Each row was made from one small tree. Brackets hold a mark, then the marks that hang from it, in alphabetical order. Every link used is in the known rows. Write each row's tree.
Known rows:
(F H (P B Z) R): .03  .20  .00  -.06  .18  .32  -.46  .22  -.04  .10  .43  .14  -.52  -.12  .31  -.02  -.01  .14  .14  -.22  -.19  -.25
(R X): .24  -.04  .02  -.07  -.03  -.05  .35  -.24  -.32  .14  -.02  -.21  .14  .04  .05  -.08  .16  .02  .04  -.09  .01  -.02
(B (P F (Z H))): -.02  -.22  -.13  -.38  -.04  -.13  -.23  -.06  .02  .02  -.51  .13  .36  .02  -.26  .00  .16  .14  -.03  .43  -.22  -.03
(Z H): .27  -.21  -.03  -.20  .12  .07  .31  .01  -.12  .02  -.03  -.07  .22  .14  -.02  .11  .21  -.12  -.02  .23  -.04  .01
(X H R): .12  .25  -.04  .21  -.02  -.19  .42  .25  -.08  -.35  -.15  -.03  -.05  .14  .23  -.04  .23  .01  .20  .01  .13  .17
(T (Q (P B (F H) Z) V)): -.25  -.13  -.19  -.15  .22  .30  -.50  .10  .07  -.05  .13  -.10  .01  -.12  -.17  -.15  -.32  -.01  -.14  -.04  -.17  .05
(F (H Z) (R X)): .22  .37  .11  .01  .08  .07  .15  .28  .24  .22  .29  -.05  -.24  -.07  .29  .27  .30  .07  .22  -.21  .22  -.18
(B (H Z)): -.17  -.18  .34  .08  -.18  -.41  .72  -.01  .13  -.03  -.06  -.11  .07  .30  .03  .18  .24  .27  .14  -.05  .17  -.02
(F (P B) (R (X (H Z)))): .32  .59  .09  .18  -.08  .02  .04  .07  .29  -.08  .20  .03  -.37  -.14  .38  .11  .17  .04  .20  -.20  .27  -.18
(F P): .12  -.13  .06  -.03  .04  -.41  .18  -.07  -.53  .03  .10  -.10  -.17  .13  .03  -.09  -.08  .17  -.01  -.11  -.02  .13
(F H (P B) (R X)): .41  .43  -.04  -.07  .10  .30  -.22  .10  -.04  .17  .51  .02  -.39  -.21  .40  -.03  .12  -.24  .21  -.27  .15  -.14
(F H (R X)): .40  .34  -.05  .03  .12  .22  .05  .19  -.05  .25  .32  -.08  -.19  -.09  .27  .02  .23  -.14  .18  -.18  .16  -.08
(Q (P B F (Z H)) V): -.03  -.23  -.12  -.06  .02  .43  -.42  -.41  .23  -.05  -.22  .17  .34  -.08  -.25  .00  -.16  -.39  -.21  .30  -.22  .03
(T (Q V)): -.03  -.25  -.03  .02  .19  -.20  .27  .11  -.46  .06  .18  -.32  .00  .05  -.11  -.27  -.17  .25  -.28  .00  -.07  .04
(F H R): .23  .10  -.03  .02  .13  .12  .13  .40  -.18  .15  .33  .02  -.24  .02  .22  .07  .12  -.05  .06  -.12  .05  -.05
(P Z): -.11  -.25  .05  -.07  .08  -.05  .11  -.12  -.28  .06  -.10  -.08  .02  .12  -.06  -.08  .00  .38  -.03  -.03  -.31  -.12
(T (Q (P (F R) (Z H)) V)): .12  .21  -.19  .17  .27  .06  -.63  -.03  .21  .06  .04  -.12  -.04  -.17  -.30  -.15  -.12  .04  -.23  .24  -.13  .10
(P B Z): -.15  -.30  .05  -.23  .01  .27  .11  -.14  -.20  -.03  -.03  .00  .07  .05  .02  -.06  .02  .20  -.05  -.04  -.37  -.29
(Q (P Z) V): -.14  -.20  .08  .18  .03  -.15  -.07  -.38  -.17  .13  .02  .02  -.01  .07  -.16  -.16  -.37  -.01  -.24  -.02  -.20  .15
(T (Q (P B) V)): -.01  -.17  .02  -.06  .10  -.06  .16  -.07  -.26  -.01  .37  -.25  .04  -.03  -.11  -.23  -.36  -.24  -.27  -.07  -.03  .17
(B H P): -.03  -.19  .22  -.09  -.29  -.57  .63  -.02  -.18  .06  -.11  -.01  .19  .24  -.03  -.19  .10  -.01  .06  .07  .18  .13
(P B F (Z H)): -.02  -.30  -.18  -.33  .05  .54  -.27  -.16  .12  -.13  -.34  .09  .34  -.04  -.15  .09  .24  .03  -.02  .32  -.33  -.26
(H Z): -.12  -.24  .16  -.08  -.02  -.31  .50  .04  -.15  -.01  -.05  -.09  .04  .20  -.01  .23  .08  .30  .02  -.05  -.04  -.05

Write each row's tree:
-.04  -.22  -.14  -.06  -.03  .28  -.13  -.07  -.13  -.01  .06  .13  .16  -.06  -.04  .00  -.29  -.59  -.11  .00  .06  .21 -> (Q (P B (F H)) V)
-.08  .13  .00  -.18  -.08  -.37  -.01  .52  .06  .04  -.10  .19  -.07  -.03  .03  .25  .19  .12  .13  .06  .19  .00 -> (B (P (F (H Z) R)))
-.02  .16  .21  .18  -.10  .04  -.11  -.15  .08  .03  .25  .11  -.39  .05  .21  -.20  .11  .22  .13  -.15  -.07  -.20 -> (F (P (B H) Z) R)
-.27  -.30  .05  -.05  -.21  .24  .06  -.25  .06  -.14  -.36  .07  .26  .11  -.10  -.11  .19  .23  .07  .09  -.19  -.20 -> (P (B H) F Z)
.18  .48  -.02  .10  -.27  -.38  .07  .19  .24  -.04  -.37  .11  .06  -.15  .04  .08  .27  .08  .15  .08  .32  -.02 -> (B (P (F (R (X (H Z))))))
-.09  .15  -.15  .27  .16  -.16  -.53  -.04  -.11  .04  .04  -.14  -.16  -.16  -.28  -.29  -.28  .25  -.25  .00  -.18  .10 -> (T (Q (P (F R) Z) V))
-.07  .18  .02  .24  .01  -.13  -.20  .18  .19  .09  .11  .17  -.15  -.07  -.03  .24  -.17  -.23  -.08  -.06  .22  .20 -> (Q (P (F (H Z) R)) V)
-.20  -.12  .03  .05  .00  -.21  -.01  .05  .11  .01  -.04  .09  .05  .06  -.13  .24  -.25  -.19  -.06  .00  .18  .26 -> (Q (P (F (H Z))) V)
-.09  -.19  -.12  -.06  .06  -.04  -.05  -.12  -.27  -.11  .04  -.21  .20  -.08  -.26  -.21  -.33  -.20  -.27  .03  -.05  .22 -> (T (Q (P B F) V))
-.06  .28  .12  .19  -.03  -.34  .49  .31  .19  -.38  -.17  -.01  -.11  .17  .22  .22  .31  .22  .24  .00  .20  .08 -> (X (H Z) R)
-.01  -.17  -.14  .08  .07  .11  -.38  -.41  .14  .04  -.27  .09  .28  -.01  -.32  -.02  -.19  -.21  -.21  .31  -.17  .17 -> (Q (P F (Z H)) V)
-.23  -.27  -.14  -.30  .09  .51  -.27  .12  -.04  -.07  -.16  .10  .12  -.03  .00  .05  .09  .11  .09  .02  -.29  -.25 -> (P B (F H) Z)
-.05  -.14  -.14  .08  .09  -.37  -.04  -.08  -.36  -.04  -.04  -.30  .14  -.01  -.33  -.23  -.34  .01  -.27  .04  .02  .37 -> (T (Q (P F) V))
-.05  -.18  .09  .01  -.30  -.05  .30  -.32  .01  -.14  -.18  .01  .30  .15  -.11  -.04  .01  -.36  .07  .03  .12  .23 -> (Q (P (B H) F))
.19  .43  -.06  .14  -.16  .29  .08  .08  .34  -.14  -.24  .08  .04  -.19  .16  .18  .35  -.02  .17  .00  .20  -.23 -> (P B (F (R (X (H Z)))))
-.04  -.10  -.18  -.01  .20  -.17  -.17  .21  -.18  .00  .16  -.24  .01  -.01  -.20  -.14  -.32  -.11  -.15  -.01  .12  .34 -> (T (Q (P (F H)) V))
-.31  -.16  .02  .11  -.06  .03  -.17  -.27  .15  -.09  -.04  -.15  .14  .01  -.28  -.32  -.21  .08  -.16  .03  -.09  .09 -> (T (Q (P (B H) F Z) V))
-.24  -.32  -.08  -.23  -.03  .30  -.14  -.19  -.24  -.11  -.35  .06  .25  -.03  -.15  -.09  .07  .22  -.04  .06  -.41  -.25 -> (P B F Z)
.18  .19  .10  .11  -.08  -.15  .48  .01  .22  -.06  -.14  -.14  .07  .10  .15  .17  .21  .18  .17  -.05  .25  -.06 -> (R (X (H Z)))
-.22  -.18  .02  -.37  -.08  -.46  .15  .38  .00  .01  -.26  .12  .18  .11  -.06  .25  .11  .14  .14  .10  .14  .05 -> (B (P (F (H Z))))
.11  .26  -.18  -.11  .06  .71  -.51  .04  .18  .09  -.02  .08  -.06  -.27  .15  -.03  .26  .00  .18  -.10  -.15  -.37 -> (P B (F H (R X)) Z)
.50  .55  -.04  .22  -.04  .19  -.05  -.02  -.02  -.03  .23  .03  -.33  -.17  .37  -.13  .11  -.18  .17  -.17  .23  -.09 -> (F (P B) (R (X H)))
-.04  .03  -.11  .11  .02  .05  -.27  -.02  -.22  .02  -.27  .07  -.05  -.08  -.12  -.09  .11  .37  -.03  .03  -.29  -.16 -> (P (F R) Z)
-.10  -.07  .14  -.29  .08  -.05  .12  .26  .03  -.05  .32  .01  -.29  .08  .26  .27  .03  .09  .19  -.19  .08  -.12 -> (F (H Z) (P B))
-.22  -.21  .24  -.08  -.25  -.44  .33  -.10  -.01  .11  -.17  .04  .11  .25  -.04  -.22  .10  .30  .06  .08  -.06  -.02 -> (B H (P Z))
-.22  -.18  .03  -.08  -.04  .13  -.03  .02  .19  -.07  .04  .14  .12  -.04  -.05  .25  -.23  -.38  -.06  -.01  .13  .12 -> (Q (P B (F (H Z))) V)
.34  .64  .12  .33  -.05  -.31  .05  .09  .22  .00  .14  -.05  -.44  -.08  .30  .09  .16  .22  .22  -.19  .35  -.05 -> (F P (R (X (H Z))))
-.09  .12  .00  .13  -.04  .20  -.18  .16  .25  .02  .20  .24  -.10  -.14  .07  .25  -.15  -.42  -.07  -.06  .17  .05 -> (Q (P B (F (H Z) R)) V)
-.21  -.17  .36  .19  -.28  -.16  .55  -.30  .31  .00  .16  .06  .08  .20  .03  .08  -.14  -.31  -.09  -.05  .22  .14 -> (Q (P (B (H Z))) V)
.04  -.21  .02  -.05  .08  .44  -.18  -.38  .23  .05  .12  .12  .19  -.01  -.08  -.02  -.20  -.42  -.21  .19  -.22  .01 -> (Q (P B (Z H)) V)
-.08  .14  -.14  .27  .10  .16  -.59  .01  .06  .15  .07  .19  -.17  -.14  -.09  -.06  -.28  -.14  -.12  -.03  -.06  .11 -> (Q (P (F H R) Z) V)
